What can hang from each mark
J_472: J_68 J_342 J_863
J_863: J_45 J_68 J_342 J_618
J_342: J_68 J_472 J_863
J_68: J_342 J_863
J_618: J_863
J_45: J_342 J_863

Every row comes from one small tree of marks. Brackets hold a mark, then the marks that hang from it, in the order of their numbers. Every link used is in the known rows. Which tree was each row made from?
(in the rows, 128 means zero)
Known rows
{J_472 J_68 {J_342 {J_863 J_45 J_618}}}: [158 140 135 141 107 154 134  89 118  69 106 102 114 137  93 135 159  81
  93 148 114  99 168 105 204 126 162 164 120 106 138  88 143 132 156  97
  69 110 120 104 197 176 153 105 137 108 167 111  84 148 136 125 161 136
 153 206 155  92 113 177 102  85]
{J_342 {J_863 J_45}}: [148 128 129 114  98 120 154 112 127  83 105 143 112 112 102 135 127  83
 125 128 138 118 132 183 184 125 152 134 106  97 130 118 108 158 134  97
 129 140 151 138 158 157 161 143 138  98 112 100  94 106 170 135 165 134
 146 192 185 124 156 120 108 132]
{J_863 J_45 J_68 {J_342 J_472} J_618}: [ 48 119 136  87 120 176  49  87 109  90 163 119 157  88  73 133 165 119
 152 148 136 126  62 127 195 125 140  93 125 144 179 138 156  92 173 160
 201 140 132 141 157  96  55 140 141 167 163 178  94  65 127 203 118 145
 164 195 120 111 131 105 134  92]
{J_618 {J_863 J_342}}: [174  87 154 126 114 104 141 152 156 106 124 122  94 135  75 111 121 114
 127 112 152 103 135 110 139 123 132 123 160 115 134 109 123 163 134 138
 101 114 154 166 148 112 178 182 122 147 132  59 130  86 145 134 167 139
 103 180 206 132 154 155 118 118]
{J_342 J_68 J_472 {J_863 J_45 J_618}}: [ 54 171 110 135  91 133 142 137  90  84 140 130 114  85 166 149 144 116
 189 123  75 194  27 168 217 152 164 170 118  74 187 136 157 174 128 143
 182 145 137 118 159 156 108 104 138 114  90 143  96 140 169 138 155 108
 106 208 137 143 145 125  89 155]
{J_863 J_68 J_342}: [140  95 169 106 166 144  76 105 134 113 153 114 127 141  57 114 137 100
 143 125 154 102 110 108 130 112 110 103 112 147 143 126 124 123 140 163
 142 125 127 192 172 121 115 174 126 155 138 109  99  88 146 157 131 123
 140 180 162 140 140 141 118  85]
{J_863 J_342 J_618}: [109 104 149  77 118 173 103  67 158 127 139 113 122 115  88 121 126  86
 121 139 132 113 118 121 154 121 153  72 126 129 171 134 137  94 177 189
 140 107 142 179 185 116 124 158 121 122 147 129  89  86 126 158 147 128
 171 216 176 123 115 120 131  96]
{J_863 J_618}: [117 124 163 106 141 139 115  86 136 121 119 103 108 141  92 138 121  93
 114 135 112 109 151 116 121 115 134  94 103 118 170 143 158 119 145 190
 118 101 147 167 169 144 121 138 128 123 127 130  93 112 148 146 160 145
 157 182 164 118 122 127 104 136]
{J_863 J_45 {J_342 J_68 J_472} J_618}: [ 42 135 114  93  77 176 102 103 113  95 162 117 144  69 117 124 143 112
 142 138 109 140  30 147 211 132 166 119 142 104 183 137 153  98 182 161
 182 137 129 132 168 102  84 120 128 135 139 171  96 102 130 172 123 108
 168 219 147 120 125 106 127 101]
{J_45 J_342}: [145  89 156 108 138 119 143 130 116 145 115  85  84 149  81 147 110  77
 135 151 129  52 176 108 102 106  76 124 107 133 186 102 128 122 154 147
  52 101 119 170 162 187 148 171 120 145  94 100 117 131 161 142 129 112
 136 170 198 116 133 134 125 119]
{J_863 J_45}: [139 121 143 119 105 115 134 124 109  94 116 118 124 131  80 120 119  95
  87 133 148  72 134 161 150 102 119 133 117 103 120 124 134 119 144 114
 104 132 138 136 145 133 139 131 135 127 122 126 105 114 161 150 141 134
 172 167 184 112 153 111 117 129]
{J_342 {J_472 {J_68 {J_863 J_618}}}}: [118 142 161 130 145 108 144 140 108 137 125  82  94 119 106 130 112 148
 111  92 115 109 117  60 132 148 108 167 146 132 170 118 194 144  95 162
  93 109 105 133 167 176 113 119 125 130 123 142 115 135 151 103 144 129
  83 189 154 140 120 168 119 143]
{J_45 {J_863 J_618}}: [150 107 169 124 132 110  95 135 136 114 104  79  80 153  84 140 120 106
 131 107 114 101 178 102 118  99  87  99 105 148 160 146 146 159 153 186
 104  83 141 161 135 150 129 154 110 143 122  96 127 122 128 157 156 146
 115 155 166 109 129 128 122 130]
{J_68 J_863}: [178 107 154 118 153 107 168 127 151 146 132  98  83 117  77  98 130 143
 111 103 124  92 153 103  97 125 107 122 146 119 142 117 130 152  97 162
  82 137 115 152 159 153 175 151 107 120 116 102 111 105 155  93 161 126
  97 178 179 143 145 140 116 141]
{J_472 J_68 J_342 J_863}: [181 137 146 140 147 139 173 148 124 111 117  67 110 156  88 119 155 119
  89 134 159  56 207  30 168 121 107 167 176 115 104  60 173 120 132 101
  37 108 109  91 179 177 140 101 110 126 173 108 107 163 109 122 171 149
 118 178 174  87 125 220  64  79]
{J_472 J_342}: [179 119 158 139 134  99 157 109 127 114 124 111  90 199  80  84 139  76
  99 143 119  73 167 119 131 114  97 143 108  81 128  89 126 114 149 145
  40 122 109 139 164 152 190 124 109 137 122  90  93 145 138 123 161 121
 122 175 192 118 158 165 115  99]
{J_342 J_472 {J_863 J_68 J_618}}: [ 85 151 150 116 146 118 114 111 110 111 127 128  99 130 120 153 145 116
 184 116 102 173  87 127 171 155 128 135  97 120 183 126 161 166 113 164
 177 130 137 153 157 164 109 137 136 133 106 133  91 107 163 149 165 143
  81 195 136 143 143 142 104 148]
{J_618 {J_863 {J_45 J_342}}}: [156  90 139 134 103  97 141 168 126  94 112 111  98 126  76 137 129 112
 130 138 147  72 157 126 140 111 114 140 150 115 148 102 126 164 142 103
  83 116 159 135 128 134 162 167 133 162 121  76 136  97 159 154 157 152
 121 156 194 106 157 133 115 133]
{J_618 {J_863 {J_68 J_342}}}: [179  94 169 161 163  77 124 151 131  94 120 111  88 154  61 136 166 139
 126 121 135 112 142 113 111 124 108 152 141 132 141 115 136 166 107 138
  95 121 151 163 126 128 143 177 145 171 122  60 134 101 160 134 172 164
 101 126 170 129 166 167  91 146]
{J_618 {J_863 J_68}}: [172 102 174 156 159  83 108 162 129  95 123 111  95 160  66 132 138 129
 147 120 140 109 148  97 108 113 107 136 136 128 139 120 140 189 106 140
 109 112 160 166 130 130 150 173 134 167 122  67 130 100 168 141 171 160
  89 141 171 131 160 161  88 137]
{J_68 J_342 J_863}: [193  95 150 128 160  95 201  99 156 153 118 100  70 103  66  95 179 174
  69 106 111  99 139 133 101 148 106 157 150 129 148 107 118 109  98 156
  51 159  97 146 152 150 155 158 131 131 118  91 117 107 144  72 156 137
 119 149 178 139 158 150 119 158]

Which tree is each row?
[150  84 156 142 128 113 108 190 110 132 120  53  61 142 100 157 123  95
 185 127 100  85 165  92 109  92  48 137 109 150 197 126 123 177 162 164
  62  84 111 164 136 198 133 173  98 165  80  75 152 163 147 145 125  94
 100 146 181 110 132 133 126 118]  {J_45 {J_342 J_68} J_863}
[ 97  92 165 117 151 115  63 163  99 142 124  51  71 143  81 173 143 115
 199 130 101  92 163  65 114 111  31 110 100 188 230 125 160 154 163 191
 104  82 113 159 123 188  81 174 113 202 107 114 146 125 126 189 121 138
  77 144 138 103 128 128 146 123]  {J_45 {J_342 J_472} {J_863 J_68 J_618}}
[ 96 117 127  82 135 183 104 115 139 104 146  99 154  88  74 138 168 130
 144 144 177  92 134  98 183 118 131  84 168 142 133 108 150 106 163 136
 179 145 152 124 153 107  73 139 125 145 175 151 104  77 107 202 156 172
 162 181 147  93 136 131  79  94]  {J_472 {J_863 J_45 J_68 J_342 J_618}}
[ 94 116 139 124 138 126 153 155 103 162 148  67  74 110 119 143 131 124
 184 136  86 105 104  87 116 134  81 151 134 121 226 108 149 144 133 178
  84 119  98 149 158 192 123 148 105 153  84 126 125 148 159 123 128  92
  86 184 161 136 127 137 119 136]  {J_45 {J_342 {J_68 {J_863 J_618}} J_472}}
[123 126 141 121 134  93 189 119 118 131 111 106  97 118  97 122 171 154
  82 122 130 103 110 137 154 154 100 170 151 123 149 103 166  78 125 146
  91 147 114 120 133 141  99 128 144 147 119 135 112 121 129 131 151 156
 129 149 174 123 161 153 107 157]  {J_68 {J_342 {J_472 {J_863 J_45 J_618}}}}
[137 145 124 126 116 174 148 122 120  84 120  68 137 120  89 135 175 123
  86 156 154  60 196  52 206 117 140 149 181 117 118  72 180  97 162  97
  76 118 125  65 177 153 108  81 123 129 199 141  98 146  95 163 166 167
 159 186 151  61 111 188  67  76]  {J_472 J_68 J_342 {J_863 J_45 J_618}}
[ 91 112 139 103 121 138  73 122 100  93 161 124 148 105  68 114 149 117
 141 126 159 103  61 135 181 121 113 129 129 138 144 119 139 108 150 126
 167 147 117 142 150 108  90 146 138 170 145 148 108  79 140 181 113 126
 144 184 150 125 157 120 138  89]  {J_863 J_45 J_68 {J_342 J_472}}
[113 126 133 109 154 150 128 117 124 103 127  91 136 100  73 149 193 149
 122 151 159  94 148 114 160 118 118 115 157 141 136 108 159  98 142 135
 149 147 148 112 138 123  62 130 141 153 160 148 108  98 118 185 165 189
 165 139 140  89 146 137  64 130]  {J_472 {J_863 J_45 {J_68 J_342} J_618}}
[ 70 154 129 115 121 124 108 110  99  88 127 133 121 103 115 154 152 119
 175 128 112 162  77 152 197 148 141 138 102 120 176 124 156 153 127 136
 190 143 142 124 150 150  96 128 147 135 119 149  93  95 161 166 156 148
 107 190 130 128 147 120 110 143]  {J_342 J_472 {J_863 J_45 J_68 J_618}}
[159 127 137 131 132 140 174 142 115  95 101  74 131  89  83 154 165 157
  55 124 178  64 167  84 179 129 122 183 188 146 103  92 174  97 124  82
  75 125 122  90 160 165  82 117 148 120 169 132 119 136 126 130 154 171
 166 151 172  86 128 182  67 121]  {J_472 {J_68 J_342} {J_863 J_45}}
[136  91 169 108 148 139  46 122 139 107 131  82  97 138  63 137 145 113
 154 112 128 116 151  93 134 100  91  82 107 173 167 147 135 150 167 193
 144  92 135 177 145 129 103 178 113 167 145  99 124  96 117 176 140 143
 119 160 149 111 127 128 129  97]  {J_45 {J_863 J_68 J_342 J_618}}
[173 128 127 133 103 113 165 100 131  91 115 133 102 162  92  95 156  70
 115 147 119  97 155 159 183 123 127 146 108  72 122  80 103 130 157 103
  69 143 124 114 166 151 197 121 119 117 125  86  86 129 142 133 169 124
 130 192 188 112 161 148 114  96]  {J_472 {J_342 {J_863 J_45}}}
[ 95 152 114 134  97 157 130 107 114  69 133 125 120  89 144 155 150  95
 174 143  86 176  73 184 202 123 185 141 106  77 168 145 124 173 143 135
 174 141 154 139 172 153 124 121 133  96 104 118  91 135 174 139 168 112
 155 200 144 128 135 114  74 139]  {J_342 J_68 {J_863 J_45 J_618}}
[112 150 132 139 124 149 137 109 126  92 131 120 100 114 144 153 141  90
 184 130  76 189  83 155 173 133 174 139 101  83 178 145 125 185 129 164
 159 126 150 160 183 166 136 132 128  92  92 102  88 146 175 119 175 107
 134 202 149 144 128 135  69 143]  {J_342 J_68 {J_863 J_618}}
[151 122 146 131 132  78 199 106 123 128  97 129  77 132 103 120 160 130
  97 109 111 136  96 170 159 166 114 188 116 111 152 105 137 112 115 137
  85 146 111 145 147 165 139 147 153 129  90  99 101 122 158  99 159 131
 109 165 186 148 169 156 120 163]  {J_68 {J_342 J_472 J_863}}
[189 108 162 146 160 119 166 111 130 123 108  73  89 103  70 132 152 160
  54 103 122  87 155  77 120 137 123 182 152 148 138 112 157 125  95 136
  43 116 100 142 180 184 128 142 142 117 144 103 116 138 153  67 145 135
 134 162 163 124 115 182 105 133]  {J_472 {J_68 J_342 J_863}}
[ 95 115 144 122 150 147  75  66 106  79 131 109 138 107  57 153 202 128
 103 162 117 112 113 159 153 117 134 119 102 147 164 144 149  87 157 154
 153 142 141 139 147 121  56 136 167 161 153 155  96  93 143 179 138 171
 200 134 112  94 136 106 102 132]  {J_863 J_45 {J_68 J_342} J_618}
[150 103 149 159 136  74 121 160 114  76 120 119 104 129  66 134 170 152
 121 125 140 108 113 131 145 129 110 165 150 125 137 110 141 159 116 112
 113 135 146 130 115 117 122 157 154 179 129  86 135  92 156 149 159 168
 109 124 161 118 176 146 104 147]  {J_618 {J_863 J_45 {J_68 {J_342 J_472}}}}
[ 85 152 142 149 143 110 155 158 109 142 162  87  88 107 140 117 134 162
 168  99  71 159  46  93 128 147 113 166 149  92 192 135 175 164  94 198
 128 136 103 138 155 158 121 116 106 134  86 141 114 149 161  99 150  98
  64 190 139 161 139 149  99 158]  {J_342 {J_68 {J_863 J_618}} J_472}
[146 133 129 152 127 129 154 115 123 108 153 101  96 147 102  84 170 110
 128 149  84 107 122 119 148 119 124 148 134  69 154  98 125 129 145 156
  68 146 104 118 167 143 173 109 102 132 125 105  98 152 137 112 160 107
 121 183 156 118 147 152  99 104]  {J_472 {J_342 {J_68 {J_863 J_45 J_618}}}}
[142 106 180 131 159 114  53 137 124 102 117  77  89 159  70 148 142 119
 154 111 115 114 173  92 109  96  75  96  97 166 167 153 151 170 144 191
 126  86 138 171 128 151 101 160 117 166 127  99 131 115 132 170 151 153
 114 135 137 108 134 130 111 122]  {J_45 {J_863 J_68 J_618}}
[ 76 156 128 146 125 115 152 158 102 126 166  93 100  89 139 117 141 163
 162 105  75 149  39 113 149 145 120 168 151  89 188 134 172 159 104 178
 139 146 106 123 149 149 112 106 114 134  96 154 115 143 159 108 142 101
  85 187 132 149 143 134 102 156]  {J_342 {J_68 {J_863 J_45 J_618}} J_472}
[147 111 128 126 128  86 204 119 131 140 125 110  87  77  80  90 183 195
  69 102 114 101  95 146 143 163 103 180 166 123 151 101 138 100 101 135
  74 176  86 111 135 140 134 135 140 144 118 127 121 101 141  89 140 138
 108 156 163 135 169 136 139 163]  {J_68 {J_342 J_472} {J_863 J_45}}
[ 80 149 144 112 141 117 133 152 101 123 136  96 120 120 106 134 140 146
 147 119 143 107 109  92 157 137  92 137 152 123 155 111 190 125 122 150
 150 135 132 113 130 137  79 115 126 157 128 165 113 113 133 175 154 161
  96 168 148 117 153 144  93 141]  {J_342 {J_472 {J_863 J_45 J_68 J_618}}}
[180  91 182 145 166  82  89 146 121 108 110  83  77 167  61 137 153 131
 125 104 125  98 166 111 103 105  56 134 101 166 141 135 134 158 127 165
  89 103 119 169 119 156 116 171 128 172 112  77 138 129 137 143 145 144
 105 113 159 116 154 146 119 132]  {J_45 {J_863 {J_68 J_342}}}
[ 61 169 124 138 124 122 156 180  89 117 154  90 116 104 150 134 138 147
 169 119 108 139  54 102 174 138 115 171 166  87 164 120 191 144 122 157
 154 138 123 109 137 147  85  95 116 141 103 162 116 155 141 145 153 120
  97 179 146 133 148 149  69 148]  {J_342 J_68 {J_472 {J_863 J_45 J_618}}}
